What can hang from each mark:
k_809: k_169 k_961 k_987
k_792: k_169 k_961 k_987
k_169: k_205 k_792 k_961 k_987
k_987: k_205 k_809
k_961: k_205 k_987

Each row was made from one small tree. Brackets hold a mark, then the marks that hang from it, in the order of their numbers. Every link used is in the known rows. Write each row's tree.
Known rows:
[k_169 k_205]: [ 1.07 -1.54  0.50  1.28  2.18  0.70 -0.13 -2.27  0.74 -0.74 -0.64 -0.47
 -0.53 -2.36 -2.39  0.92 -1.34 -0.31  0.89  0.38]
[k_169 k_205 k_961 k_987]: [ 0.52 -1.72 -1.93  1.47  0.68  1.70 -0.80 -2.97  2.50 -3.36  0.28  0.39
 -0.67 -2.43 -1.67  3.09  0.63  1.16  1.52  0.80]
[k_809 k_169 [k_961 k_205 k_987]]: [-0.86  2.17 -1.99  0.23 -0.30  0.59 -2.30  4.01 -2.73  3.52 -0.92  1.07
  2.01  2.89 -3.65 -2.16 -4.21 -1.16  0.54 -0.62]
[k_169 k_205 [k_792 k_987]]: [ 1.64 -0.17 -2.06  0.64 -0.18  1.13  0.10 -2.59  2.28 -0.83  0.07  0.42
 -0.51 -5.42 -2.63  2.60  0.24 -0.14  2.25  0.28]
[k_792 k_169 k_961 [k_987 k_205 k_809]]: [ 0.71  0.85  1.83 -1.04  0.97 -0.69  3.03 -1.49 -0.39 -2.99 -1.03  0.82
  0.33  1.00  6.94  0.88  3.15  0.57 -1.78  1.10]
[k_809 k_169 k_961 k_987]: [-0.31  2.81 -3.61 -1.94  0.02  0.64  0.04  1.93 -0.37  1.09  3.53  0.76
  0.48  4.44 -3.41 -3.11 -1.11 -0.92  0.69 -0.59]
[k_169 [k_792 k_987] k_961]: [ 1.48  0.12 -1.67 -0.61 -2.37  1.88 -0.21 -2.11  1.80 -1.69  0.60  0.35
  0.28 -2.63  0.14  2.26  3.15  0.85 -0.14  0.39]
[k_792 [k_961 k_205 k_987]]: [ 0.65  1.02 -0.08  1.05  1.08  0.43 -1.93  1.26 -2.89  0.08 -3.18  0.49
  2.39 -0.74 -0.94  1.46 -0.60 -1.56  0.39  0.76]
[k_987 k_205 [k_809 [k_169 k_792] k_961]]: [-2.04 -1.30  2.13 -0.97 -1.61 -0.36  0.52  1.68  1.67  2.72  3.90 -1.45
 -1.90  1.42  1.64 -3.93 -1.86  0.26 -2.10 -0.68]
[k_792 k_169 [k_987 [k_809 [k_961 k_205]]]]: [-0.08  2.56 -0.01  0.37 -0.66  1.23  0.04  0.85 -1.08  0.05 -1.42  0.99
  1.79  1.91  3.83 -1.17  0.86  0.09 -0.18  1.61]
[k_809 k_169 k_961 [k_987 k_205]]: [-1.54  1.19 -2.13 -2.14  1.46 -0.84  0.72  2.29  0.04  0.97  3.80  0.55
 -0.69  4.03 -3.52 -2.94 -3.16 -1.37  0.18 -0.72]
[k_792 k_961]: [ 1.80 -0.14  0.85 -0.37  0.91  1.09  0.25 -1.76 -0.86 -1.42  0.00 -0.30
  0.84  0.21  1.49 -0.07  1.96 -0.51 -1.54  0.81]
[k_169 [k_792 k_961] [k_987 k_205 k_809]]: [-0.86 -1.94  1.86  0.03 -0.91 -0.88  0.63 -1.30  1.99 -1.79  1.52 -1.34
 -1.85 -2.87  3.22  1.33  2.51  0.34 -0.72  0.30]
[k_961 [k_987 [k_809 k_169]]]: [-0.13  0.38  0.84 -0.06 -1.03 -1.86  0.09  1.78 -2.02  2.11 -2.08 -0.22
  0.45  2.78 -0.20 -0.77  0.51  0.97 -0.09 -1.94]
[k_792 [k_169 [k_987 k_205]]]: [-0.06  0.21 -0.39 -0.65  1.34 -0.87  1.96 -1.03 -0.58 -1.64 -2.03  0.88
 -0.65  0.09  0.01  1.05 -1.31  0.27 -0.08 -1.27]
[k_169 [k_792 k_987]]: [ 1.85  0.62 -1.51 -0.72 -1.51  0.40  0.39 -1.67  0.50 -0.12 -0.65  0.20
  0.16 -3.09 -1.67  1.59  2.04 -0.04  0.71 -0.48]
[k_987 k_809]: [ 0.49 -1.60  3.35  0.53  0.07 -0.93  0.24 -1.28 -0.55  0.11 -1.20 -1.77
 -0.37  0.59  1.83 -0.54  2.33  0.66 -1.09 -0.14]
[k_961 k_205]: [ 0.14 -0.70  1.45  1.37  1.38  0.21 -1.00  0.01 -1.64  0.95 -2.61 -0.64
  1.12 -1.29 -2.15 -0.37 -2.22 -0.86  0.24  0.07]

Write each row's tree:
[-0.22 -1.78  2.19 -0.36 -0.75 -2.02  1.27 -1.20  1.34 -0.15 -0.32 -1.16
 -1.45 -2.94  1.45  1.37  1.88  0.41 -0.25 -0.29]	[k_169 [k_792 [k_987 k_205 k_809]]]
[-1.34 -1.11  2.27 -0.30  0.45 -3.28  0.82  2.13 -1.68  2.02 -1.87 -0.48
 -0.66  2.37 -0.17 -0.63 -1.49  0.52 -0.62 -2.07]	[k_961 [k_987 k_205 [k_809 k_169]]]
[ 2.78  3.22 -1.83 -1.44  0.26  1.81  2.12 -2.03 -1.27 -2.96 -1.43  2.11
  1.98  0.84  4.04  1.10  3.19  0.13 -0.83  0.94]	[k_792 k_169 k_961 k_987]
[ 0.03  0.57 -1.42  0.16 -0.09  0.63  0.41 -0.17  1.67  0.33  2.31  0.84
 -0.31  1.65  0.96 -1.33  0.13  1.06  0.96  1.00]	[k_792 [k_987 [k_809 [k_169 k_205] k_961]]]
[-1.16  1.49 -2.93  0.23 -0.42  0.99 -1.45  2.14 -0.75  1.94  0.75  1.10
  1.03  1.95 -2.83 -2.36 -3.45 -0.12  1.13 -0.33]	[k_809 [k_169 k_987] [k_961 k_205]]
[-1.15 -2.35  3.92 -0.22  0.97 -1.15  0.01  0.05  0.19  0.32  1.57 -1.76
 -1.54  2.15  2.15 -1.99  0.15 -0.24 -2.22  0.93]	[k_987 k_205 [k_809 k_961]]
[-0.85  0.26 -0.82 -1.45  2.15 -0.83 -0.09  0.79  0.12 -0.57  2.76 -0.29
 -0.86  2.05 -3.39 -0.94 -1.32 -2.00  0.16  0.43]	[k_809 k_961 [k_987 k_205]]
[-0.56  1.47 -2.77  0.30 -1.73  1.73 -0.64  0.99  0.49  0.85  0.86  0.88
  1.06 -2.40 -0.89 -0.72 -1.89 -0.04  1.09 -0.63]	[k_809 [k_169 [k_792 [k_961 k_205]] k_987]]
[-0.50 -1.32  2.73 -0.02 -0.74 -1.31 -0.19  0.55  0.00 -0.15 -0.05 -1.32
 -0.79 -1.90  2.46  1.51  1.90 -0.62 -1.27  0.05]	[k_169 [k_792 [k_961 [k_987 k_205 k_809]]]]
[-0.11 -0.21 -0.11  1.51 -0.01  0.74 -2.59  1.15 -1.77 -0.08 -3.26  0.23
  1.96 -0.50 -2.08  2.03 -0.91 -0.40  0.29  0.31]	[k_169 [k_961 k_205 k_987]]
[-0.87  0.54 -0.84 -1.41  0.64 -1.14 -0.42  2.87 -1.77  2.41  0.66  0.82
 -0.06  3.76 -2.80 -1.78 -3.64 -0.85 -0.85 -1.24]	[k_809 k_169 [k_961 [k_987 k_205]]]
[-0.16  0.14  2.25  1.70  0.34 -0.48 -1.73  1.43 -2.48  0.18 -2.98 -0.57
  1.78 -0.22  2.10  1.08  1.40 -0.68 -0.03  1.10]	[k_792 [k_961 k_205 [k_987 k_809]]]
[-0.25 -0.41  0.36 -0.73  1.27 -1.15 -1.24  1.50 -1.74  0.90 -0.38  0.01
 -0.30  1.83 -2.70  0.19 -1.76 -1.59 -0.76 -0.01]	[k_809 [k_961 [k_987 k_205]]]
[-0.58 -0.37 -0.37  1.11 -1.68 -0.24 -0.44  1.14  1.16  2.19  0.02 -0.43
 -0.88 -2.15 -1.63  0.30 -1.23  0.68  1.58 -1.53]	[k_961 [k_987 [k_809 [k_169 k_205 k_792]]]]
[ 1.25 -0.41  0.01  0.90 -0.75  1.40  0.41 -2.77  2.94 -2.30  1.53 -0.21
 -0.47 -4.67  3.19  2.28  3.69  0.42  0.97  1.98]	[k_169 k_205 [k_792 k_961 [k_987 k_809]]]
[-0.17 -1.69  0.97  0.72 -1.42  0.11 -0.45 -1.98  1.24 -2.49 -0.27 -0.89
 -0.55  0.50  2.53  1.68  4.31  2.18 -0.36  0.35]	[k_169 k_961 [k_987 k_809]]
[ 0.85  1.70 -0.88  0.32  0.15  1.72  0.83 -1.39  1.26 -1.76  0.55  1.06
  0.11  0.87  3.58  0.06  1.63  0.68  0.49  1.89]	[k_792 [k_169 k_205] [k_987 [k_809 k_961]]]
[-1.12 -0.74 -1.43 -0.98 -0.97 -1.09  1.20  0.30  1.28  1.19  1.10  0.10
 -1.66 -1.72 -2.96 -0.37 -2.86  0.48  0.56 -2.55]	[k_809 [k_169 k_792 [k_987 k_205]]]
[-0.41 -1.53  1.51  1.21  0.80 -0.34  0.94 -0.69  1.17  0.88  0.45 -0.66
 -0.88  0.12  0.47 -1.48 -1.33  1.33  0.39 -0.49]	[k_987 [k_809 [k_169 k_205]]]
